Each row comes from the steps of one path. Every step used is in the known rows, and no mark comes twice. Write the path behind each row, first mark first.
Known rows:
kune/mepel/tatuf/vudeb/risem: [ 2, -3, 11, 39, -7, -6, -2,  9,  4, -3, 16,  5, -8, -2, -6, -5,  7, -1,
  9, -4,  0]
mupun/kune: [ 10,   7,  -1, -21,   0, -14,   7,  -3,  -3, -16,  -6,   2,   4,   4,   1,
   5,  -8,   2,  -3,   3,   4]
vudeb/risem: [ 11,  -1,  -1,  21,   0, -10,  -2,   6,   7,   0,   4,   0,  -5,  -6,   4,
   1,  -1,   0,   2,  -6,   3]
vudeb/risem/mapev/kune: [  2,   0,  -7,   5,   4,  -6,   5,   7,   5,  -1,   4,  -1,  11,  -1,  10,
 -12,  -4,  -4, -21, -13,  -5]
risem/vudeb/kune: [  5,  -6,   6,  25,  14, -11,   7,   4,   7,   7,  -1,  -2,  -1,  10,   3,
 -10,  -3,  -6,  14,  -2,   5]
vudeb/kune: [  6,  -4,   3,  22,   5, -13,   6,  -1,   8,   4,  -4,  -8, -11,   9,   0,
   0,  -5,  -2,   8,  -1,   4]
risem/mepel/tatuf/vudeb/kune: [ -3,  -8,  13,  52,   3, -11,  -2,   5,   3,   4,   9,  -9, -21,  11,  -6,
  -9,   7,  -4,  15,  -2,   4]
mapev/kune/vudeb/risem/mepel/tatuf: [ -9,  -2,  -9,  35,   4,  -8,  -1,   7,   1,  -7,   6,   1,   3,  -4,   4,
 -17,  14,  -5,  -9,  -2,  -1]
vudeb/risem/mapev: [  2,  -1,  -4,  24,   0, -14,   0,   8,   6,   3,   8,  -2,   6,  -2,   9,
  -2,  -6,   1, -12,  -9,   1]
mapev/kune/vudeb/risem: [  6,   2, -11,   8,   3, -14,   2,   6,   8,  -5,   0,   7,  13, -10,   5,
  -9,  -8,  -2, -10, -10,   1]
tatuf/mepel/kune: [-15,  -5,  18,  24,  -7,   4,   6,   2,  -1,   4,  10,  -9, -16,  11,  -2,
  -2,   0,   0,   7,   6,   8]
tatuf/mepel: [-12,  -4,   2,   6,  -3,  -1,  -4,   4,  -1,  -5,   7,  -9,  -8,  10,  -1,
  -3,   5,   5,  13,   7,   5]
mupun/kune/mepel/tatuf: [ -5,   4,   1,   0,  -5,  -5,  14,  -3,  -5, -16,   2,   6,   8,   7,  -3,
  -3,   6,   0,  -2,  12,  -1]
mupun/kune/mepel: [  6,   5,  -3, -25,  -4, -12,  12,  -5,  -3, -21,  -3,   9,  17,   5,  -4,
   1,   1,   2,  -7,   9,   1]
risem/mapev/kune: [ -5,   1,  -6,  -8,   4,   0,   7,   3,   0,  -1,   2,  -1,  14,   3,   7,
 -13,  -4,  -4, -23,  -9,  -7]
mepel/tatuf/vudeb: [ -9,  -2,  17,  28,  -6,   6,  -3,   5,  -5,   3,  14,   1, -13,   3,  -9,
  -6,   6,  -1,  12,  -2,  -1]
risem/mepel/kune/vudeb: [-13,   0,  -1,  20,   0,  -7,   3,   1,   0,   1,   2,   4,  12,  -3,  -1,
  -9,  -1,  -3, -14,   0,   5]
mupun/kune/mapev: [  9,  -2, -11, -27,   0, -18,  13,  -2,  -6, -12, -12,  -1,   7,  -2,   4,
   6,  -7,  -3,  -3,   4,   2]
kune/mepel/tatuf/vudeb: [-11,  -2,  15,  23,  -8,   5,   1,   4,  -5,  -3,  15,   6,  -4,   5, -12,
  -7,  10,   0,   9,   2,  -3]
mapev/kune/vudeb/risem/mepel: [  1,  -1, -15,  22,   7, -15,  -8,   8,   5,  -8,   2,   1,  11,  -9,   5,
 -16,   9,  -3, -15,  -8,   2]

Which path is each row?
[  6, -12,  -6,  10,  11, -16,  13,   3,   2,   7,  -8,  -5,   3,   4,   6,
  -6,  -4, -10,  10,   0,   3] | risem/vudeb/kune/mapev
[ -5,  -2,   6,  38,  -5, -10,   1,  10,   3,   1,  18,   2,   5,   2,   1,
  -7,   1,   1,  -8,  -7,  -2] | kune/mepel/tatuf/vudeb/risem/mapev
[  0,   0,  -8,  -4,  -1,  -6,  10,   4,   3,  -8,   5,   7,  24,   1,   3,
 -13,   3,  -2, -22,  -4,  -6] | vudeb/risem/mapev/kune/mepel
[ -5,   0,  -7, -15,  -1,   0,  11,   1,   0,  -8,   3,   7,  26,   4,   1,
 -13,   4,  -2, -23,  -1,  -8] | risem/mapev/kune/mepel
[-14,  -2,  12,  19,  -6,   5,   4,   6,  -5,  -3,  17,   6,   5,   6,  -7,
 -14,   8,  -2,  -5,  -3,  -7] | risem/mapev/kune/mepel/tatuf/vudeb
[-8, -4,  4, 27, -1, -5, 13, -1,  2, -4,  4,  0, -2, 10, -3, -6,  8, -2,
  5, 10, -1] | vudeb/kune/mepel/tatuf
[  6, -10,  -8,   7,   4, -18,  12,   0,   3,   5, -10,  -9,  -5,   2,   4,
   1,  -5,  -7,   5,   1,   3] | vudeb/kune/mapev
[ -5,   4, -13, -16,   4,  -5,   5,   1,   2,  -6,  -4,   9,  23,  -5,   1,
 -12,  -8,  -2, -16,  -5,  -3] | mapev/kune/vudeb
[-11,   0,  -1,   4,  -3,   6,  13,   0,  -3,  -9,   5,   6,   9,   5,  -2,
 -13,  12,  -4,  -7,   7,  -7] | mapev/kune/mepel/tatuf
[  1,  -2,   5,  32,  -2, -12,  -5,  11,   4,   4,  15,  -1,   1,  -1,   3,
  -4,  -6,   1,  -7, -13,   0] | tatuf/vudeb/risem/mapev
[  4,  -5,   2,  41,   1, -10, -16,  10,   3,  -2,  11,  -3,  -9,  -5,  -2,
 -10,  14,  -2,   2,  -8,   3] | tatuf/vudeb/risem/mepel
[  0, -12,   3,  25,   0, -15,  10,   3,  -1,   5,  -2,  -9, -13,   4,  -2,
  -2,  -1,  -7,  13,  -1,   1] | mepel/tatuf/vudeb/kune/mapev
[-10,   4, -15, -11,   4,  -8,   7,   3,   2,  -4,  -1,   7,  29,  -3,   5,
 -14, -11,  -1, -25,  -7,  -5] | risem/mapev/kune/vudeb
[-18,   0,   4,  14,  -4,  -5,   6,   2,   1,   0,   5,   1,   6,   3,  -2,
  -5,  -8,   1,  -2,   4,   7] | tatuf/mepel/kune/vudeb
[ -4,  -1,   2,  21,   1,  -3,   4,   9,   2,   0,  12,   0,   4,   1,   5,
 -16,  -1,  -4, -14, -13,  -6] | mepel/tatuf/vudeb/risem/mapev/kune
[  7,   1,  10,  29,  -7, -14,   2,   7,   2, -10,  13,   6,  -6,  -1,  -5,
  -3,   3,   1,   8,  -2,   3] | mupun/kune/mepel/tatuf/vudeb/risem
[ -1,   0,  -5, -19,  -1,   3,  10,  -1,   0, -10,   0,   8,  20,   3,  -2,
 -11,   7,  -3, -13,   2,  -7] | mapev/kune/mepel
[ -4,  -1,   3,  32,  -3, -14,   3,   7,   8,  -1,   8,   1,   0,  -3,   2,
  -4,  -8,   1,   2,  -2,   9] | tatuf/mepel/kune/vudeb/risem
